Each row comes from the steps of one walk. Every step used is in the known rows, and no mark comes twice. Write the walk behind each row, first mark first.
Known rows:
a, u, g, w: [ 12  10  15 -20  -5  -5   4 -16  -1 -19  26 -14   9  19  33  20  -1   8
  14  12  14   4  -4  12  -7  12   5   2 -10 -32   8  -3 -20  -2 -26   5
  -2]
m, w, g, h: [  0   1  62 -21  -2  -1   8  -5   0  -3  32 -15  11   2  29  17 -19  28
   7  -4  25  -2 -13  11 -12  -3  -3   7   8  -4  21 -15  -2  21 -33  11
  11]
g, w, m: [ 18  -1  28 -19   2   1 -10 -19  -4 -17  19 -11  23   4  23  12 -13  -7
   9  -4  34  11  -7   0 -10   3  -3   3   8 -41  18  -4 -12   9  -5  -1
   1]
t, u: [  8   2  23 -17  -3   3  -6   2   1  -5  23 -21  -1 -19  34  15   7   1
  -7 -16   5  -8  -9  -1  -8   4   2   8  33 -18  21   5   7  23 -15  -5
  23]
a, u, v: [ 32   1 -27 -17  -4   7  -3   0  -8  -7  25  -7  10  -7  34  14  20  20
   9   6  -6   7 -17 -12 -11  19  16   7  22  -5  10  -5 -10   9 -22   6
  15]
a, u, g, m, w: [  6   9  59 -20  -8  -2   9 -10 -13 -14  28 -20  -4   5  17  24 -22  14
  12  10   6  -6 -10   1  -2   1  -3   5  -8 -33  19 -16 -25  22  -8   1
   0]
v, u: [ -1  -3 -14 -14   0  -8 -13 -18  -8 -16  26 -22   5   6  39  13 -10  -2
   7  -5   0   1  -8   8  -4   9   7  11   3   6  16   0  -8   7   6   9
  22]
u, g, w: [  1   9  16 -21  -4   0   3 -16   1 -17  25 -14  12  18  28  20  -6   3
  14  14  23   5  -3  17  -8   8   4   1 -26 -38   8  -4 -12  -8 -24  -2
  -4]
h, a: [ -7  -1 -15 -17  -8  -3   7   5  -6 -10  20 -20   2 -27  28  14  -1 -10
   4 -22   2  12 -22  -4  -4   1   1  13  12  -5  13   4   1  10   9 -33
  13]
m, g, u, v, k: [  5 -10   1 -20   0   9  -3   2 -12  -3  26 -13  24   6  40   8   8  42
  17   9  -9   9  -5  -2  -5  12  10   9  25 -18  12 -17  -4  -3 -24   5
  22]
m, w, g, u, y: [ 20   2  12 -26  13   2  -1 -31  -7 -19  25 -22  32 -14  28   0  -5  10
  -5  27  -2   7 -15   4  -2   4   0   1   1 -45  26  -4  -2  -1 -37  14
   9]
p, a, u, t: [ 18   5  -7 -25  -5 -16   5   6  -9 -20  12 -10  16 -24  38  23   6  -7
   3 -36   5  -6 -11 -38  -3  23   6   9  11  13   9  -2 -12  -1 -24 -13
   8]
y, u, a: [  5   7   3 -18   4   2  -6  -3  -9 -15  21 -10  17 -12  15  19   4 -30
 -14 -20  11  -8 -18  -2  -5  18  10   5  -8  -6  20   6   7 -16 -26 -19
   9]
u, v: [ 17   2 -26 -19  -3  14  -3   0  -5  -3  23  -6  14  -8  27  13  12  14
   8  13   4   9 -16  -8 -13  14  14   6   3 -14  10  -6   1   3 -16  -4
  12]
t, u, v, k: [ 13  -9 -14 -21  -1  14  -7  11  -9  -1  27 -11  11  -4  38   6  16  41
   8  11 -14   8  -3 -19  -6  10  12  15  44 -29  11 -11   2  12 -16  -2
  26]
w, g: [ 18  -2   1 -23  -1  -2  -6  -3  -1 -11  21 -14  30 -11  28   9  -3   4
  -2  -2  10  -4 -21  -8 -12  -1   8  -1  25 -21  14  -2  -8  14 -20  14
   6]
k, v, u: [ -9  -2 -25 -15   3  -4  -7 -31  -6 -10  27 -24  12  -2  36   7  -5  -5
   5   8  -5  11  -7  20   2  11  20  12  -1  -4  14  -6 -10   0   1   0
  21]
y, u: [  0   3  -7 -18   1  -4  -5 -10  -6 -12  23 -17  16 -11  26  13  -7 -12
  -2 -14   8 -10  -7  16  -3  16  21   2  16  -2  19   0  -1   1  -1  -9
  12]
y, u, a, p: [ 25  -4  19 -22  -3  -7   3 -13   0 -13  25 -17   9 -28  21  20   6 -14
   9 -30  25   8 -16  -8  -2  12   7   0   1  -4  18   7  16   7 -15  -9
  17]
k, v, u, a, h: [  6  -4  -4 -24  -8  -3  -5 -12  -7 -10  31 -11  16 -18  32  18   0 -22
   7  -2 -17  17 -14  -2  -4  15  12   8 -19  16  13   0   7   5 -39 -16
  28]
u, a: [ 11   5  15 -20   1   5  -3  -1  -5 -12  20 -11  10 -17  19  24   6 -21
  -6 -22  14  -1 -24 -16 -10  12   2  10 -10 -11  13   4   9  -6 -27 -18
  10]
v, u, a: [  4   3  -3 -15   3   0 -12 -10 -10 -18  23 -14   8  -1  24  19   3 -22
  -7 -13   4  -1 -20  -7  -6  13   0  12 -17   1  18   5   2 -11 -21  -7
  16]
a, h: [ 15  -7  14 -26 -14  -5   0  -3  -2  -5  30 -13  10 -25  40  23  -6  -6
  20 -12  -9  13 -11  -6  -9  10  12   5   4  14   8  -2   7  28 -26 -12
  27]
g, h: [  1  -1  49 -21  -3  -2   8  -4   3   2  29 -17  -3  -2  35  21 -21  25
  15 -19  28   4  -9  12 -10   5   5  10   6   8  15  -9  13  18 -23  -5
  20]
k, v, u, g: [ -4   9 -27 -23  -4  -2  -1 -19  -7 -12  25 -16  22  15  29  10  -9   1
   7  18 -11   7 -13  21  -5  11  19   0  -8 -35  11  -8  -8 -14 -14   8
  12]
t, u, y: [ 26   3  -5 -27   4   9  -2 -15   0  -9  27 -22  11 -22  29   4   5   7
 -11  13  -8   5 -10 -13  -8   6   5   5  19 -43  19   6  14  13 -29  -6
  20]
k, v: [  0   2  -5 -20   0   6   9 -25   4   1  24 -20  18 -28  28  12   2  -5
   7   0  10  16 -13  12   0   8  28   9   6 -26   8  -9  -3   5 -12 -20
  12]
p, a: [  4   1   4 -19  -5   3   7   9  -4 -10  25 -22   6 -22  31  17 -18 -18
   2 -30  -3   0 -26 -17 -10   6  -1  17  13  18  15   1  -1  12  -4 -26
  10]

Write each row's walk:
[ -2   3  13 -24   4 -15  -1  -9  -8 -20   7  -9  25 -17  38  17   0  -4
   6 -20  24  -6  -3  -5   4  21   2   1 -15 -11  18  -7  -4 -17 -27  -4
   9]
g, u, t
[ 20   1   3 -26  12   2  -1 -31  -4 -16  23 -22  22 -15  32   3  -7   8
   1  14   1  10 -12   5  -1  10   5   3  -1 -39  23  -1   8  -3 -30   3
  15]
g, u, y
[  0   3 -12 -16   4   2  -7 -18  -8 -13  24 -14  14  -8  23  14   5 -26
  -8  -4   2   7 -19   1  -2  14   9  13 -20  -8  16   2   0 -16 -23 -13
  15]
k, v, u, a
[  0   5  64 -17  -5   1   6 -13 -11 -12  28 -22  -6  -4  17  25 -23   7
  13   4  16  -5  -7   1  -1  -2  -5  10 -11 -25  19 -14 -19  29   3  -9
   2]
g, m, w
[  7   1   5 -17   1   9  -6  -6 -11  -6  21  -7  33   6  28   9   6  12
   9  12   8   7 -16  20 -12  13   3  -3  -8 -15  24 -10  -4 -14 -30   9
  10]
w, m, g, u, v
[ 28   1   4 -18  -6  -8   6   2  -6 -15  26 -22   0 -19  40  21  -1  -5
   6 -36 -11   0 -24 -21  -6  14   5  16  42  25  13   2 -16  22 -12  -6
  15]
p, a, u
[ -4   3  29 -25   0 -15  -2  -8 -10 -18   7  -9  40  -8  34  20  -3  -5
   6 -24  25  -6  -6   0  -4  18  -3  -6 -17 -11  20  -9  -6 -20 -32  -1
   6]
w, m, g, u, t
[ 12  -2   6 -26  -9  -4  -5  -1  -7 -10  29  -7  19 -23  28  21   0 -26
   3 -13 -12   7 -14  -3  -6  18  12   4 -10  17  15   3  12   4 -41 -21
  24]
y, u, a, h
[ 24  -7  14 -20  -3  -9   0 -18  -2 -15  26 -20   3 -19  28  21   3 -10
  13 -24  22  13 -16 -11  -3   9   0   4  -5   0  17   7  14   9 -13   0
  22]
v, u, a, p
[  5  12   6 -24  -7   1   0   4  -3  -8  22 -15  12   1  28  15  -1   4
  -2   1  -5  -7 -15   4 -13   7   7  -2  18 -43  16   0   4   4 -25   3
  13]
t, u, g
[ 26   3  18 -24 -11  -7   2  -1  -9  -9  22 -16   2  19  23  14 -33  15
  12   6   4   0  -7   4  -1   8  11  -1   1 -40  17  -9 -12   9 -15   1
   4]
a, u, g, m
[ 10  -9 -28 -21   1  10  -7   5 -12  -3  27 -10  20   0  34   5  10  36
  10  11 -12   7  -1 -12  -3  16  21  12  36 -20  10 -14  -2   0  -9  -3
  21]
y, u, v, k
[ 16   4  19 -25 -11  -4   1   1  -8  -6  21 -15   4  19  18  12 -38  11
  11  11  12   0  -7   9  -2   5   9  -3 -11 -46  18 -10  -3   6 -11  -6
   2]
u, g, m
[ 24  -5  21 -23  -6  -4  -6  -1  -5  -7  21 -16  13   8  20   5 -34  10
   3  10  16  -2  -9   1  -2  -2   6  -1   3 -36  22  -8 -10  15 -12   3
   1]
w, g, m
[ 33   1 -13 -27   1  -2   9 -16  -5 -12  29 -21   7 -20  32   6   1  14
  -1   4 -12  17 -15 -15  -4  10   8  10  23 -17  15   3   4  12 -27  -9
  18]
g, h, a, u, y
[ 16 -10   9 -21 -10 -10  12  -8   1  -9  24 -24   0 -37  31  18   2   0
  21 -30  20  21 -17 -10  -2   1   1   5  16  -5  13   6  11  24   6 -19
  20]
h, a, p
[ 11  -5   3 -24 -10  -6  -9  -6  -9 -12  30 -10  12 -15  35  22  -1 -21
   8  -8 -16  12 -15  -8  -7  14   6   8 -17  21  13   4   8   9 -38 -12
  29]
v, u, a, h
[-14   3   7 -21 -10  -4  16   8  -5  -5  25 -15   1  -7  28  14 -14   9
   6 -14   6  13 -19  11  -6   0   0  10   3  -8  17  -3   7   2 -12 -27
  15]
u, g, h, a
[ -3   0  45 -16  10  -7  -4 -21  -8 -21  21 -20  27  -8  34   9  -6   6
   3   2  13  -6 -16  23   1   2  -6   2   6 -21  30  -9 -16   3 -27  24
   7]
m, w, g, u
[ -5   3 -29 -24   0 -13  -4 -17  -8 -16  13 -11  24 -11  35  13   3  -6
   3  -3  10   3   0  -9   3  21  15   6 -18  -8  10  -7  -8 -15 -15 -10
  12]
k, v, u, t
[ 21   1 -15 -17  -9   6   3   7 -11  -4  25  -5  15  -1  30  11  13  21
   7   2  -3  14 -19  -4 -14  13   6   5  17   0  16  -7  -8   3 -26  -3
  15]
w, m, g, h, a, u, v
[  3   2   2 -16  -1   8  -2  -5  -8  -5  23  -8  27   4  32  12   9  15
   9  13   4   6 -15  20 -11  14   3  -1 -14  -7  21  -9  -2 -13 -33   7
  11]
m, g, u, v
[ 21  -1 -31 -24   6   1  -8 -30  -7 -16  28 -23  15  -5  31   3  -7   4
  -1  21 -13  11  -9  -6  -6  10   9   7   0 -26  15   2   4   2 -13   4
  19]
v, u, y
[ 15 -12 -12 -21   5   8  -8   2 -11  -6  25 -11  27   3  39   0  10  44
  12  17 -10  10  -6  -8  -2  10  11  11  36 -30  15 -16  -6  -1 -22  12
  20]
w, g, u, v, k
[  0   2 -20 -23  -2 -17  -8  -7 -11 -21  12 -10  19  -5  37  18   0  -4
   4 -13  12  -5   0 -17  -2  20   7   6 -14   0  11  -4  -7  -9 -11  -3
  12]
v, u, t
[ 14   0  22 -17  -6 -11  11  -1  -8 -14  28 -19   0 -15  36  18   4  14
   6 -21  -3   6 -19  -6  -3   4   1  13  36  13  17  -3 -18  24 -17  -2
  16]
m, w, g, h, a, u
[  1  10  23 -20  -4   1   2 -12   2 -15  26 -14   9  17  29  16   0   4
   5  15  17   1  -1  19  -8   7   0   1 -14 -42  14  -1  -9  -2 -27  -2
   0]
t, u, g, w
[ 17   3  22 -22   0   1  -9 -16  -5 -18  19  -8  28  13  20  12 -15  -6
   9   5  29  10  -8   4 -12   4  -2  -1   3 -54  17  -6 -12   1 -11   4
  -2]
u, g, w, m
[ 10  -4  38 -25  -8  -6  -5  -6  -9 -11  26  -8  30 -16  32  22  -5 -22
   9 -16  -5  12 -19   4 -10  12  -2   0 -17  12  20   0   8   2 -52  -9
  24]
w, m, g, u, a, h
[-15  -1  29 -19 -12  -4  13   7  -6  -2  25 -17  10  -9  27  17 -17   3
   7 -26  14  13 -19  13 -13  -3  -6   7   3   9  19  -4   5   6 -11 -29
  14]
w, m, g, h, a
[ 11 -10  39 -23 -13 -10  15  -7   1  -4  27 -21   5 -23  28  18 -10   8
  22 -35  30  24 -16   2  -8  -3  -5   1  12   3  19   0  15  21  -6 -15
  20]
w, m, g, h, a, p
